What can hang from each mark
nifo: gidi zupa
tama: gidi
deda: vuzub
gidi: famu kagi nifo tama zamekil
famu: gidi mudef
zupa: linesib
vuzub: deda
vumupig: kagi
zamekil: deda gidi
kagi: vumupig

Known rows, with every way that one mark hangs from another
famu(gidi(kagi nifo(zupa)) mudef): [ 0.23 -0.12 -0.40 -1.41  0.87  0.84 -2.62 -1.71  1.01  1.07  1.30 -0.03
  0.51  1.64  0.00 -1.78  0.24  0.21 -2.18 -0.42 -0.07  2.14 -0.48]
vumupig(kagi): [ 1.36  0.11 -0.32 -1.03 -0.80  0.34  0.07 -0.45 -0.01  0.57  2.11 -0.03
  1.14 -2.26  0.92  0.67 -0.78  0.67 -1.41  0.49 -2.61 -0.02 -0.55]
deda(vuzub): [ 1.00  0.31  0.23 -1.37  0.80 -0.22  0.86 -0.16  0.31 -0.23  3.29  0.26
  1.29 -4.10  0.39  1.16 -0.93  1.03 -0.78  0.03 -2.07 -0.86 -0.53]
tama(gidi(famu(mudef) kagi zamekil(deda))): [-1.30 -0.19  0.01 -0.87 -0.42  0.91  1.30 -1.65 -0.10  0.13 -0.65  1.10
  0.65 -2.95  0.30 -1.87 -0.64  0.08 -1.32  1.08  0.57 -0.69  0.28]
nifo(gidi(famu kagi) zupa(linesib)): [-0.22 -0.30 -0.28  0.00  1.88  1.00 -0.47  0.71  0.44  0.95 -2.15  1.17
  0.50 -0.20 -0.62 -0.75 -0.75  0.35 -0.75  1.02 -1.13  2.20  0.30]
tama(gidi(famu zamekil)): [-0.88 -0.50  0.13 -0.78 -0.75  0.98  1.43 -0.97 -0.43  1.28 -0.05 -0.50
  0.83 -1.91  1.39 -1.06 -0.96  0.41 -0.92  1.13 -0.72  0.34  0.27]
tama(gidi(zamekil)): [-0.05 -0.47 -0.14 -0.87 -0.84  0.94  1.16 -1.11 -0.01  1.20  1.30 -1.45
  0.82 -2.34  1.50 -0.46 -0.91  0.79 -1.26  0.40 -1.16 -0.64  0.52]
zamekil(deda(vuzub)): [ 0.59  0.44  0.47 -1.09  1.29 -0.71  1.44 -0.12  0.47 -1.33  3.52  0.64
  1.02 -6.54  0.07  1.32 -1.10  1.13 -0.97  0.13 -2.10 -2.17 -0.41]
famu(gidi(kagi tama zamekil(deda(vuzub)))): [ 1.64 -0.44 -1.01 -1.38 -0.58  1.19  1.84 -2.31 -0.03 -0.68  0.85  0.87
  0.46 -5.23 -0.20 -0.78 -0.73  0.83 -0.76 -0.24 -0.85 -3.54  0.01]
zamekil(gidi(famu kagi(vumupig) tama)): [ 2.88 -0.73 -0.13 -1.78 -1.21  2.18  0.02 -1.90 -0.31  0.56 -2.00  1.87
  0.79 -1.67  0.82 -0.28 -1.00  0.08 -0.85  1.96 -0.94 -0.53 -0.04]
famu(gidi(zamekil(deda)) mudef): [-0.38 -0.13 -1.66 -1.63  0.30  0.13 -0.13 -0.83  0.43 -0.08  2.20 -0.64
  0.19 -2.23 -0.16 -0.61 -0.36  0.56 -1.44  0.29  0.42 -2.31  0.15]
zamekil(deda(vuzub) gidi(nifo(zupa))): [ 0.74  0.21  2.38 -0.76  1.33 -0.78 -0.90 -0.56  1.35 -0.88  3.79  0.69
  1.09 -4.18  0.56  0.16 -1.35  1.48 -1.44 -0.83 -2.48 -1.18  0.11]
tama(gidi(nifo(zupa) zamekil)): [-0.72 -0.54  1.71 -0.60 -0.37  0.59  0.41 -1.61  0.51  1.81  1.38 -1.55
  1.08 -1.07  1.62 -1.17 -0.86  0.79 -1.67 -0.41 -1.29  1.47  0.44]
zupa(linesib): [ 0.35 -0.04 -0.86 -0.44  0.54 -0.34  0.81  0.22  0.53  0.75  1.66 -1.26
  0.37 -1.11 -0.12  1.14 -0.98  0.59 -0.98  0.95 -0.64 -0.21 -0.11]
vuzub(deda): [ 0.73  0.11 -0.11 -1.34  0.66 -0.03  0.24  0.08  0.11 -0.45  3.56 -0.82
  1.14 -3.34  0.45  1.92 -0.72  0.74 -0.74  0.81 -1.84 -1.11  0.14]
nifo(gidi zupa(linesib)): [ 0.14 -0.10 -0.59 -0.28  2.60  0.07 -0.83  1.34  1.05  1.16  0.11 -0.40
  0.57 -0.10 -0.33  0.42 -0.85  0.76 -0.96  0.21 -1.88  0.63  0.53]
famu(gidi(kagi) mudef): [ 0.87 -0.08 -2.20 -1.73  0.46  1.14 -1.86 -1.21  0.47  0.50  1.19  0.14
  0.33  0.29 -0.10 -1.04  0.22  0.27 -1.81  0.48  0.12 -0.04 -0.40]
nifo(gidi(tama) zupa(linesib)): [ 0.91 -0.14 -1.08 -0.94  2.73  0.20 -0.24  0.74  1.03  1.68 -1.17  0.09
  0.63  1.05 -0.31  0.49 -0.83  0.44 -0.70  0.21 -1.80 -0.45  0.45]
famu(gidi(nifo) mudef): [ 0.41  0.23 -1.38 -1.97  1.00  0.37 -2.29 -1.55  0.65  1.11  2.74 -0.92
  0.02  1.60  0.46 -1.46 -0.03  0.38 -1.52  0.25  0.55  0.69 -0.64]
tama(gidi(kagi(vumupig) nifo(zupa))): [ 1.09 -0.76  1.94 -0.43 -0.26  2.04 -0.32 -2.73  0.62  1.36 -0.27  0.04
  0.71 -2.84  1.28 -1.22 -0.54  0.32 -2.05  0.30 -1.86  2.62  0.22]
zamekil(gidi(famu kagi)): [ 1.08 -0.28 -0.22 -1.16 -0.86  1.30 -0.88 -0.68 -0.12 -0.02  0.16  1.00
  0.80 -1.16  0.88 -0.51 -0.97  0.63 -1.21  1.49 -0.85  0.36 -0.08]
nifo(gidi): [ 0.99  0.14 -1.29 -1.69  1.46  0.98 -0.78  0.42  0.14  0.42  1.26 -0.13
  0.79 -1.85  0.91  0.25 -0.77  0.95 -0.76  0.82 -1.64 -0.11  0.01]
zamekil(deda gidi(kagi(vumupig))): [ 2.38 -0.58  0.27 -0.98 -0.89  1.64 -0.19 -1.50  0.31 -1.17  0.88  0.88
  0.41 -5.89  0.63  0.50 -1.11  0.88 -1.58  1.24 -1.52 -1.80  0.40]

Rows
[-0.87 -0.31 -0.17 -1.09 -0.90  1.36  0.73 -1.63 -0.28  1.27 -0.89  0.74
  0.87 -0.52  0.61 -2.11 -0.46  0.01 -1.17  0.98  0.63  0.76  0.18] => tama(gidi(famu(mudef) kagi zamekil))
[ 1.07 -0.24  1.45 -2.11  0.36  1.16  0.01 -2.43  0.28  1.62 -1.90  2.22
  1.15  0.50 -0.04 -0.88 -0.27 -0.62 -1.15  0.97  0.28  2.49 -0.77] => gidi(famu(mudef) kagi(vumupig) nifo(zupa) tama)
[-0.24 -0.07  0.79 -0.75  1.28 -0.59  0.85 -0.69  0.60  2.00 -0.85  0.03
  0.59  2.05 -0.15 -0.20 -0.96 -0.08 -0.76  0.79 -0.35  1.73 -0.45] => gidi(famu nifo(zupa(linesib)) tama)
[-0.25  0.21 -1.13 -2.50  1.55  0.50  1.01 -0.25 -0.17  0.42 -1.15  1.72
  0.79 -1.28 -0.09 -0.92 -0.84  0.16  0.01  1.21  0.62 -2.06  0.12] => nifo(gidi(famu(mudef) tama zamekil(deda)))
[ 2.42 -0.43 -0.83 -2.01  0.59  2.82  0.42 -1.50 -0.67  0.83 -3.13  2.25
  0.67 -2.55  0.54 -0.70 -0.70  0.01 -0.15  2.07 -0.92  0.57 -0.15] => nifo(gidi(famu kagi(vumupig) tama))
[ 0.05  0.00  1.25 -1.83  0.89 -0.08  0.34 -1.05  0.27  1.55 -0.25  0.58
  1.33  0.82  0.80 -0.12 -0.76  0.05 -1.06  0.62 -0.95  1.94 -0.78] => gidi(famu nifo(zupa) tama)
[ 0.28 -0.93  2.26  0.45 -1.11  0.88  2.32 -2.10  0.42  0.37  0.14 -0.45
  0.13 -5.05 -0.52 -0.04 -1.24  0.49 -1.18  0.59 -0.01  0.94  0.50] => gidi(kagi(vumupig) nifo(zupa(linesib)) zamekil(deda))
[ 2.07 -0.85 -0.43 -1.96 -0.82  3.14  1.69 -1.84 -1.08  1.13 -3.29  1.76
  0.77 -3.07  0.59 -1.01 -0.94  0.03  0.21  1.92 -0.25  0.14  0.28] => nifo(gidi(famu kagi(vumupig) tama zamekil))
[ 2.15 -0.06 -1.71 -2.12  0.82  1.98 -0.10 -0.89 -0.10  0.63 -1.01  0.95
  0.83 -1.23  0.70 -0.32 -0.61  0.56 -0.63  0.88 -1.15 -0.70 -0.11] => nifo(gidi(kagi tama))
[ 1.63 -0.47 -0.73 -2.49 -0.12  2.70  0.97 -1.70 -0.72  1.37 -3.24  2.34
  0.82 -1.22  0.03 -1.45 -0.56 -0.30  0.14  1.69  0.83  0.04  0.13] => nifo(gidi(famu(mudef) kagi(vumupig) tama zamekil))
[ 1.28 -0.67 -2.05 -1.93 -0.75  1.09  0.65 -1.47 -0.13  1.28  0.56 -1.21
  0.45 -0.44  0.76 -0.32 -0.54  0.48 -0.95  0.38 -0.48 -1.88  0.02] => famu(gidi(tama zamekil))
[-0.28 -0.07  1.00 -0.12  1.13 -0.71 -0.04 -0.29  1.05  1.35  1.79 -1.32
  0.53  0.28 -0.03  0.40 -0.92  0.58 -1.35  0.11 -0.85  1.86 -0.19] => gidi(nifo(zupa(linesib)))
[ 0.76 -0.18  1.27 -1.16  0.30  0.04 -2.00 -0.51  1.07  0.78  2.55 -0.65
  1.03  0.32  1.34 -0.04 -1.02  1.07 -1.74 -0.15 -1.74  0.88  0.08] => zamekil(gidi(nifo(zupa)))
[-0.52  0.21  0.41 -1.20  0.25  1.19 -0.96 -2.34  0.12  1.32 -0.09  0.89
  0.47  0.75  0.87 -2.74 -0.31 -0.09 -1.43  1.05  0.75  2.24 -0.48] => tama(gidi(famu(mudef) kagi nifo))
[-0.97 -0.40  1.34  0.68  0.65  0.69 -0.13 -1.52  0.66  1.76 -1.36  0.03
  0.23  0.67  0.28 -2.16 -0.74  0.09 -1.59  0.68 -0.59  3.14  0.16] => tama(gidi(famu kagi nifo(zupa(linesib))))
[ 1.24 -0.08 -0.86 -2.03  2.40  0.66 -0.65  0.42  0.70  1.26 -0.52  0.59
  1.36 -0.10  0.59  0.58 -0.64  0.62 -1.00  0.06 -2.48 -0.34  0.11] => nifo(gidi(tama) zupa)
[-0.59 -0.66  0.15  0.12  0.51  1.32  0.87  0.41 -0.01  1.24 -2.27  0.63
  0.56 -0.77 -0.56 -1.07 -0.96  0.44 -0.38  0.88 -0.43  1.79  0.71] => nifo(gidi(famu kagi zamekil) zupa(linesib))
[ 0.83 -0.70 -0.53 -1.01 -1.88  2.05 -0.12 -2.76 -0.34  0.78  1.62 -1.47
  0.03 -1.47  0.96 -1.93 -0.49  0.77 -1.25  0.38  0.59  0.91 -0.11] => famu(gidi(kagi nifo zamekil))
[-0.04 -0.26 -0.28 -0.61 -0.18  1.58  0.27 -1.36 -0.20  0.70 -0.84  0.65
  0.74 -1.93  1.13 -1.38 -0.60  0.26 -1.49  1.36 -1.13  1.18 -0.09] => tama(gidi(famu kagi))
[ 1.19 -0.58  2.42 -0.26 -1.31  1.95  2.39 -3.77 -0.12 -0.30  1.42  0.63
  0.35 -8.27  0.94 -1.62 -1.23  0.89 -0.90  0.15 -0.99 -0.74  0.43] => tama(gidi(kagi(vumupig) nifo zamekil(deda(vuzub))))
[ 1.54 -0.32  1.08 -1.32 -0.03  0.55 -0.71 -1.83  1.02 -0.19  0.63  0.86
  0.85 -1.47  0.77 -0.42 -1.06  0.77 -1.83  0.04 -1.33 -1.09  0.07] => zamekil(deda gidi(kagi nifo(zupa) tama))
[-1.48 -0.35  1.71 -0.80 -0.40  1.07 -0.02 -2.11  0.26  1.88 -0.80  0.66
  1.03  0.82  0.71 -2.78 -0.40 -0.04 -1.55  0.16  0.49  2.85  0.13] => tama(gidi(famu(mudef) kagi nifo(zupa) zamekil))
[-1.48 -0.54  2.02 -0.50 -0.24  0.58  0.61 -1.49  0.15  1.94  0.10 -0.64
  1.03 -0.57  1.49 -1.76 -0.91  0.39 -1.33  0.25 -0.89  2.51  0.26] => tama(gidi(famu nifo(zupa) zamekil))
[ 0.60 -0.44  0.64 -1.73 -2.07  1.57  2.22 -2.77 -0.95  1.20 -0.68  0.36
  0.83 -0.82  0.98 -1.29 -0.96  0.06 -0.33  1.34  1.10  1.19 -0.56] => gidi(famu kagi nifo tama zamekil)
[ 0.64 -0.22  0.70 -1.40 -0.72  0.62  3.55 -1.72 -0.62 -0.75 -0.15  2.14
  1.12 -5.86 -0.17 -0.17 -1.22  0.50 -0.11  0.80 -0.54 -2.15 -0.34] => gidi(famu kagi tama zamekil(deda(vuzub)))
[ 0.84 -0.18  1.12 -1.76  0.56  0.10 -1.16 -0.91  0.59  1.39 -0.05  0.74
  1.12  1.96  1.16 -0.65 -1.05  0.38 -1.13  0.55 -1.18  0.80 -0.25] => zamekil(gidi(famu nifo(zupa) tama))
